Known rows, with every way that one mark hangs from another:
(zupe muvonab tivufav): [ 0.37  2.50  1.13 -0.28 -2.53 -2.96 -3.92 -0.67 -0.84  1.54  0.24 -0.87
 -1.00  2.28  3.08 -3.48  5.99  0.08 -3.52 -1.00  2.10]
(rakosu zipan): [-1.42 -3.80  3.58 -2.40 -1.87 -0.31  1.19 -1.16 -1.46 -0.67 -0.33 -1.20
  0.41  2.72  2.33 -0.50  3.72  0.08 -0.17 -0.64  1.11]
(zipan rakosu (zupe muvonab)): [ 2.55  1.99  1.44 -1.57 -3.03 -4.68 -0.48  2.24 -0.98  1.96  0.44  0.07
 -0.20  2.62  3.40 -1.39  3.17  2.20 -3.41 -1.15  2.86]
(luvod (zipan (zupe muvonab))): [ 0.17  1.75  2.00 -2.36 -2.26 -4.58 -0.10  2.65 -2.23  1.28  1.93 -2.20
  1.11  2.87 -0.51 -2.87  5.26  1.90 -1.12 -1.33  4.70]
(luvod (zipan zupe)): [-0.27 -2.05  2.10 -2.07 -2.05 -3.12  2.17  2.05 -2.31  1.53  1.56 -2.22
  1.56  2.30  0.40 -2.14  4.16  1.33  0.04 -0.73  3.43]
(miro zipan): [ 0.67  0.68  3.59 -0.69 -1.18 -1.42  1.22  0.39 -1.93 -0.14  0.97 -2.59
 -0.63  2.63  2.87 -0.64  0.83 -1.21  0.89  0.17  2.62]
(tivufav (miro muvonab (zipan rakosu)) zupe): [ 3.43  0.27  5.18 -1.48 -0.84 -2.94  3.27  2.30 -2.33 -0.68  2.00 -3.53
  1.15  2.28  3.93  1.84  1.47 -0.82 -3.31  0.98  3.35]
(zipan miro): [ 0.04 -3.51  3.22 -0.75 -1.87 -0.98 -0.35  0.94 -1.29  1.50 -0.92 -2.06
  0.43  1.25  3.31 -2.33  0.89  0.30  0.59 -0.46  2.88]
(luvod (zipan (miro muvonab))): [ 0.61 -2.38  4.16 -1.59 -0.99 -2.80  0.57  1.85  0.37  1.64  0.78 -3.94
  1.60  1.80  1.60 -2.87  5.30  1.59  2.44 -0.61  6.19]
(muvonab (rakosu (zipan miro (zupe tivufav)))): [ 0.57 -5.49  1.79 -2.19 -2.19 -0.93  1.52  0.11 -1.53  1.30 -0.94 -1.98
  2.43  2.72  5.30 -4.22  1.98  3.17 -0.82 -0.23  4.82]
(tivufav (rakosu zipan) zupe): [ 0.21 -5.34  3.41 -2.84 -2.88 -0.64  1.82  0.70 -1.51 -2.21 -1.07 -3.42
 -0.48  2.04  2.72  0.07  0.86 -0.84 -0.05 -1.31  2.77]
(rakosu muvonab zipan): [-0.45 -2.13  3.33 -3.66 -1.56 -0.99 -1.57 -1.94 -0.80 -2.88  1.27 -1.87
  0.03  3.00  0.91  1.33  2.63  0.76 -1.05 -1.15 -0.03]
(zipan rakosu): [ 1.57 -1.16  2.58 -0.32 -2.11 -2.20  0.12  1.03 -1.16  1.81 -0.37  0.45
 -0.27  1.92  4.65  0.62  2.98 -0.48 -2.57 -0.42  0.41]
(muvonab (rakosu zipan)): [-0.79 -4.09  3.44 -2.18 -1.95  0.49  2.26  0.10 -1.40 -0.14 -1.79 -1.11
 -0.30  3.77  5.16 -0.86  3.11  0.41 -0.59 -0.12  1.82]
(rakosu muvonab (zipan (zupe (tivufav miro)))): [-0.74 -3.89  1.94 -4.00 -1.96 -2.18 -0.16 -1.89 -3.36 -1.95  2.93 -2.70
  1.98  2.69  1.14 -0.86  3.72  3.49 -4.17 -0.51  0.04]
(miro (muvonab rakosu) zipan): [ 2.77  1.23  3.88 -0.91 -1.36 -1.26  2.79  1.98  0.23  1.01  0.14 -3.50
 -1.11  4.35  5.33 -1.29  2.57  0.50  1.70  0.59  4.24]
(zupe muvonab): [ 0.57  2.16  2.27 -0.95 -2.65 -2.43 -2.29  0.74 -0.88  0.88 -0.20 -0.90
 -1.77  2.34  2.28 -1.87  3.99  0.13 -1.89 -0.87  2.40]
(tivufav zupe): [ 0.31 -1.73  2.81 -1.03 -2.29 -1.00 -0.23  1.07 -2.26  0.24 -0.21 -1.97
 -0.01  1.14  2.15 -0.14  0.75 -2.65 -1.90 -0.67  1.31]
(luvod zipan): [-1.24 -1.26  3.13 -1.24 -1.33 -2.22  0.50  1.14 -2.17  1.08  0.43 -1.91
  0.39  1.97  0.98 -1.23  4.40 -0.89 -0.13 -0.44  2.42]
(zupe muvonab (tivufav miro rakosu)): [-0.04 -1.27  1.53 -1.02 -3.09 -3.32 -1.35  1.10 -2.05  0.11 -0.80 -2.68
 -2.18  2.48  4.52 -4.03  5.75  1.66 -3.64 -0.46  2.52]
(miro (muvonab rakosu)): [ 2.10 -1.33  2.82 -0.86 -2.37 -0.99  1.81  1.91  0.94  2.06 -1.54 -2.34
 -1.29  3.71  5.55 -1.86  4.77  0.84 -0.24  0.10  2.27]
(zupe (muvonab (rakosu (zipan miro)))): [ 0.38 -1.75  3.89 -2.53 -1.78 -0.93 -0.12  1.22 -0.98 -0.24 -2.48 -1.61
  0.15  3.41  5.17 -2.54  2.12  1.74 -0.49 -0.38  5.82]

Rows:
[ 0.31 -4.48  2.34 -2.99 -2.62 -0.34  3.95  1.10 -1.95  0.53 -0.81 -1.26
  0.95  3.82  4.30 -1.80  2.17  1.78 -0.10 -0.30  2.95] | (muvonab (rakosu (zipan zupe)))
[-0.12 -3.74  3.99 -3.58 -1.20 -1.07 -1.77 -1.44 -0.49 -2.31  1.03 -2.70
  1.34  1.93  1.42  0.01  0.79  1.79  0.28 -1.09  2.17] | (rakosu muvonab (zipan miro))
[ 0.97 -3.21  3.81 -2.58 -2.09 -0.19  3.12  0.35  0.95  0.16 -1.30 -2.50
 -0.08  4.38  5.19 -1.51  5.45  1.59  0.97 -0.17  2.71] | (miro (muvonab (rakosu zipan)))
[-0.18 -2.67  2.15 -2.22 -1.71 -3.94  2.31  1.22 -2.08  1.94  2.55 -4.13
  2.51  2.45  0.83 -4.01  8.14  3.14 -2.09  0.05  3.45] | (luvod (zipan (zupe (tivufav (miro muvonab)))))
[ 3.52 -1.69  1.96 -2.41 -2.00 -4.05 -1.34  1.62 -0.43  0.97  1.78 -1.59
  1.40  1.41  3.27  0.48 -1.04  3.01 -2.27 -1.12  2.29] | (zipan miro (rakosu muvonab) zupe)
[ 1.41 -3.86  2.34 -2.87 -2.33 -2.16  0.96 -1.58  1.03  0.67  1.22 -3.76
  2.97  2.26  2.48 -4.39  5.48  4.42  0.94 -0.90  5.39] | (rakosu (zipan (miro muvonab) (zupe tivufav)))
[ 3.10  0.58  1.94 -1.69 -2.66 -4.66 -0.75  2.91 -0.87  2.04  0.23 -0.67
  0.95  1.58  3.78 -2.42  1.53  2.95 -1.97 -1.15  4.94] | (zipan miro rakosu (zupe muvonab))
[ 1.48 -2.98  1.54 -2.53 -2.80 -1.44  2.61 -0.64  0.76  1.50 -0.11 -2.69
  1.65  4.25  4.73 -3.82  6.55  3.39 -0.82 -0.38  3.71] | (miro (muvonab (rakosu (zipan (zupe tivufav)))))
[ 4.70  1.73  3.09 -1.73 -1.80 -4.01  3.54  2.02  0.53  1.32  2.87 -2.74
  1.12  3.39  3.33 -0.34  3.45  2.31  0.02 -0.04  3.83] | (miro muvonab (zipan rakosu zupe))
[ 1.67  1.53  2.41 -1.16 -2.64 -1.48 -0.97  3.19 -2.07  0.80 -1.79 -1.37
 -1.19  2.78  4.27 -1.29  0.72 -1.79 -3.69 -0.58  3.57] | (tivufav (zupe (muvonab rakosu)))
[ 3.56 -0.12  4.01 -2.14 -1.38 -4.04  4.96  2.32 -2.08  0.76  2.82 -3.60
  1.33  3.31  3.55 -0.22  3.08  3.10 -1.43  0.95  3.50] | (tivufav (miro muvonab (zipan rakosu zupe)))
[ 0.76 -3.10  4.10 -1.88 -2.09 -1.23  1.91  1.95 -1.92  0.17  0.73 -4.12
  0.43  1.85  1.82 -0.63  2.58 -0.54 -2.46  0.42  1.48] | (tivufav (miro muvonab) zupe)
[ 0.78  1.29  1.67 -2.05 -2.31 -3.85  1.13  4.12 -2.36  2.24 -0.06 -1.72
  0.37  3.74  2.41 -3.38  3.84  1.85 -1.29 -0.73  5.04] | (luvod (zipan (zupe (muvonab rakosu))))
[-0.43 -1.20  0.87 -1.34 -1.83 -3.54  0.28  0.39 -2.31  2.38  1.52 -2.15
  2.02  1.83  0.65 -3.64  5.31  1.06 -1.54 -0.91  3.35] | (luvod (zipan (zupe tivufav)))
[ 0.91 -4.13  2.21 -1.14 -3.07 -2.47  1.45  0.86  0.02  1.00 -0.34 -4.33
 -1.47  2.59  4.92 -3.58  7.32  2.15 -1.48 -0.02  1.82] | (zupe (tivufav (miro muvonab) rakosu))
[ 2.51 -2.91  2.78 -1.99 -2.63 -2.64  2.03  1.60  1.03  2.29  0.74 -3.92
  1.49  1.78  2.17 -3.70  2.83  3.62  2.05 -0.61  4.95] | (zipan (miro muvonab) zupe)
[ 2.78 -0.92  2.82 -1.58 -1.33 -3.17 -2.76  0.73 -0.01  0.49  0.55 -0.96
  0.51  1.43  4.17  1.43  0.05  1.38 -2.28 -0.71  1.54] | (zipan miro (rakosu muvonab))
[ 4.07  3.58  1.10 -1.42 -1.21 -4.63 -1.21 -0.60 -0.82  0.21  3.56 -1.73
  1.29  2.44  2.92  0.58  1.21  1.67 -3.65 -0.57  1.44] | (miro (zipan (rakosu muvonab) (zupe tivufav)))
[ 1.61 -1.17  2.58 -1.72 -1.47 -2.93 -0.53  0.10 -2.42 -2.30  2.02 -4.59
 -1.69  2.97  3.72 -0.58  1.83  1.20 -2.12  0.09  1.28] | (zupe (tivufav (miro zipan) (rakosu muvonab)))
[ 0.69 -3.53  3.03 -4.44 -1.85 -1.88 -0.18 -0.45 -0.75 -1.82  1.69 -3.10
  2.48  2.03  0.27 -0.52 -0.27  3.58  0.61 -1.27  3.08] | (rakosu muvonab (zipan miro zupe))
[ 1.25  1.00  2.73 -2.06 -0.79 -4.18 -2.18  0.99 -1.24 -0.19  1.89 -0.57
  0.61  2.12  1.63  2.42  3.35 -0.10 -3.08 -1.02  0.98] | (luvod (zipan (rakosu muvonab)))
[ 0.61 -3.10  1.49 -1.77 -2.48 -2.57 -1.76 -0.05 -1.74 -0.87  0.73 -3.48
 -1.85  2.17  3.37 -1.21  3.13  1.61 -3.42 -0.58 -0.51] | (zupe (tivufav miro (rakosu muvonab)))
[ 0.50 -2.37  2.81 -0.76 -1.74 -2.39  1.89  0.84 -2.95 -0.69  0.36 -4.39
 -1.46  2.60  4.83 -2.66  3.02  0.39 -1.33  0.63  2.65] | (zupe (tivufav (miro zipan) rakosu))
[ 0.87  2.32  2.80 -0.52 -1.20 -2.48 -0.17  1.64 -3.63  0.35  0.14 -2.31
 -0.92  4.34  6.04 -3.19  3.25  0.27 -3.80  1.23  4.25] | (zupe (muvonab rakosu) (tivufav (miro zipan)))
[-0.61 -2.68  4.33 -3.14 -1.80 -0.56  1.36  2.15 -4.56 -1.89 -1.42 -2.33
  0.23  3.79  4.28 -0.53  1.40 -0.39 -4.37  0.09  3.44] | (tivufav miro (zupe (muvonab (rakosu zipan))))
[-1.59 -7.37  4.01 -3.22 -2.52 -0.65  3.64  0.73 -2.74 -2.16 -0.76 -3.50
 -0.83  3.06  3.96 -0.96  3.24  1.42 -0.09  0.03  1.27] | (tivufav miro (rakosu zipan))
[-0.26 -5.83  4.10 -2.14 -1.59  0.56  1.91  0.88 -1.49  0.34 -2.51 -2.05
  0.80  3.07  5.77 -2.00  0.98  1.08  0.90  0.08  4.46] | (muvonab (rakosu (zipan miro)))
[ 0.93 -3.36  0.90 -0.77 -2.53 -2.23 -0.44  0.44 -1.20  2.64  0.48 -2.36
  1.59  1.01  3.23 -4.86  1.90  2.15 -1.09 -0.62  3.66] | (zipan miro (zupe tivufav))
[ 1.67  3.04  0.60 -1.26 -2.12 -6.21 -2.02  1.62 -1.64  2.55  2.02 -0.25
  1.98  2.31  2.01 -2.76  7.25  1.85 -4.87 -1.26  4.28] | (luvod (zipan rakosu (zupe muvonab tivufav)))
